What can hang from each mark:
j_123: j_81
j_604: j_543
j_605: j_543
j_290: j_604
j_81: j_123 j_664
j_65: j_664
j_546: j_543
j_543: j_65 j_604 j_605 j_702
j_664: j_65 j_81

Known rows, with every way that one mark hangs from another:
{j_664 j_65 j_81}: [-23  37  24 -15  -2   2  -4   1  35 -35  12  16 -24  36   2 -26 -37 -29
 -12]
{j_290 j_604}: [  8  28   4  -8   9   9  -8 -31  24 -26   5   2 -48  13  -3 -19 -32 -20
 -37]
{j_546 {j_543 {j_65 {j_664 j_81}} j_604 j_605}}: [-16  18  15  -5  21  -3  11  11  14  -2   9  27 -30  -4   0 -30 -36 -36
 -29]
{j_604 {j_543 j_65 j_605}}: [-17   5  13 -20  -1  -6  -8 -14  29  -3   9  25 -22   3  11 -35 -17 -27
 -34]
{j_543 j_65 j_702}: [-20  10  24  -8  18 -12   8  -8  17 -17  22  31 -21   2   1 -27 -20 -28
   0]
{j_664 j_65 {j_81 j_123}}: [-21  48  11 -17   2   5  -9  -5  32 -38  20  15 -20  34   5 -23 -25 -39
  -8]
{j_605 {j_543 {j_65 {j_664 j_81}} j_604 j_702}}: [-29  30  14   3   6  -7   7  -2   7 -19   3  21 -23  -2  -3  -9 -34 -43
   1]
{j_81 {j_664 j_65}}: [-19  41  21 -14  19  11 -16  -9  32 -24   4  16 -33  16   2 -28  -6 -19
 -21]
{j_604 {j_543 j_605 j_702}}: [-18  14   9 -12  -9  -6   3   2  29  -6   5  26 -16   9  12 -32 -17 -25
 -18]
{j_65 j_664}: [ -9  38  24   8  23   3  -1 -22  19 -17   4   3 -37  24  -2 -16 -20 -31
 -29]
{j_605 {j_543 {j_65 j_664} j_604 j_702}}: [-26  30  17   4   5  -7   7  -5   6 -16  -2  23 -26  -7  -1 -11 -29 -39
  -1]
{j_65 {j_664 j_81}}: [-16  39  19   6  25   1   1 -16  21 -23  12  -2 -29  33  -5 -12 -31 -38
 -24]
{j_546 {j_543 j_604 j_605}}: [-11  23   6  -7   2   5   6   8  18  -6   0  25 -35   0   9 -43 -38 -25
 -31]
{j_546 {j_543 {j_65 j_664} j_605 j_702}}: [ -9  16  18  -8  20  -5  22   9  18  -6   9  32 -24  -6   5 -31 -24 -34
 -24]
{j_290 {j_604 {j_543 j_605}}}: [  5  20   1 -15   0   6  -9 -22  30 -14   2   7 -40   7   1 -19 -27 -22
 -44]
{j_123 {j_81 {j_664 j_65}}}: [ -7  33  17 -20   2  12  -4  -9  24 -29 -11   7 -25  13   7 -27 -11 -29
 -23]
{j_543 {j_65 {j_664 j_81}} j_604 j_605 j_702}: [-44  18  28   4  40 -30  31  28   9   4  28  32 -12  -9  -3 -18 -22 -39
  17]
{j_604 {j_543 {j_65 {j_664 {j_81 j_123}}} j_605 j_702}}: [-23  14  11 -12  11 -11   6   3  23  -4  19  26  -8   3   3 -17 -11 -42
 -14]
{j_543 j_65}: [-14  12  22 -12  17  -5 -10 -28  21 -19  17  21 -34   7   4 -33 -23 -27
 -25]

Rows:
[-16   9  20  -6   4  -5  -4  -5  19  -7   6  27 -17   5  -5 -13 -15 -30
 -20] : {j_604 {j_543 {j_65 j_664} j_702}}
[-37  24  16   2  14 -19  24  24  14  -1  14  30 -21  -2  10 -37 -25 -23
  14] : {j_543 j_604 j_605 j_702}
[-16  56   1 -16  25  16 -22 -17  27 -29  16  15 -28  13   5 -23  11 -34
 -15] : {j_81 j_123 {j_664 j_65}}
[-12  31  14  -5   4   2  -5 -33  17 -24  -3  11 -34   4   6 -18 -27 -39
 -28] : {j_605 {j_543 {j_65 j_664}}}
[-39  11  24  -4  27 -28  24  22  11   4  24  40 -17 -17   6 -35 -19 -28
  15] : {j_543 j_65 j_604 j_605 j_702}
[ -1  16   7 -12  13  -4   4  -9  25 -12  11  13 -28   2  -7  -6 -25 -32
 -29] : {j_290 {j_604 {j_543 {j_65 {j_664 j_81}} j_605 j_702}}}
[-26  25  12  -2  -4  -5   2  -7   8 -19   0  27 -27  -8   4 -21 -33 -35
   0] : {j_605 {j_543 j_65 j_604 j_702}}
[-30  17  27  -5  40 -27  31  10  22  -6  30  25 -12   1   4 -21 -16 -41
   3] : {j_543 {j_65 {j_664 j_81}} j_605 j_702}
[-21  26  11  -4  -4  -1 -10 -21  11 -20  -4  19 -35  -4   6 -24 -35 -33
 -17] : {j_605 {j_543 j_65 j_604}}
[-24  32  13   1   5  -2  -4 -17   9 -20  -1  14 -31   2   0 -13 -37 -42
 -16] : {j_605 {j_543 {j_65 {j_664 j_81}} j_604}}
[-19  35   6  -4   7  -3   5 -18  15 -27   9  17 -20   4   4 -10 -24 -49
  -6] : {j_605 {j_543 {j_65 {j_664 {j_81 j_123}}} j_702}}
[-26  17  30  -3  38 -26  30   7  20  -3  25  28 -17  -6   7 -24  -9 -35
  -1] : {j_543 {j_65 j_664} j_605 j_702}
[-18  10  16 -14  10  -8  -3  -9  27  -3  11  19 -19   8   5 -23 -19 -35
 -34] : {j_604 {j_543 {j_65 {j_664 j_81}} j_605}}
[-26  21  31   7  31  -9  -5  -6   4  -5  12  22 -35  -2 -11 -16 -24 -31
 -13] : {j_543 {j_65 j_664} j_604}
[-33  12  23  -8  25 -20   7   1  15   3  19  29 -30 -12   9 -41 -24 -26
  -9] : {j_543 j_65 j_604 j_605}
[-33  11  25   2  19 -16   7  11   4  -7  20  37 -22  -8  -7 -24 -26 -26
  14] : {j_543 j_65 j_604 j_702}
[-40  18  32   6  39 -29  30  24   7   8  22  36 -18 -16  -2 -20 -14 -33
  13] : {j_543 {j_65 j_664} j_604 j_605 j_702}
[-33  19  29   1  38 -21  12   4  11   7  17  24 -31 -11   2 -27 -18 -32
 -12] : {j_543 {j_65 j_664} j_604 j_605}
[-14  12  12 -11  10  -2   6   5  15  -2   6  33 -33 -10   5 -42 -34 -27
 -31] : {j_546 {j_543 j_65 j_604 j_605}}
[-27  10  22 -13  26 -24  25   3  23  -6  27  33 -17  -7  14 -38 -13 -29
   1] : {j_543 j_65 j_605 j_702}
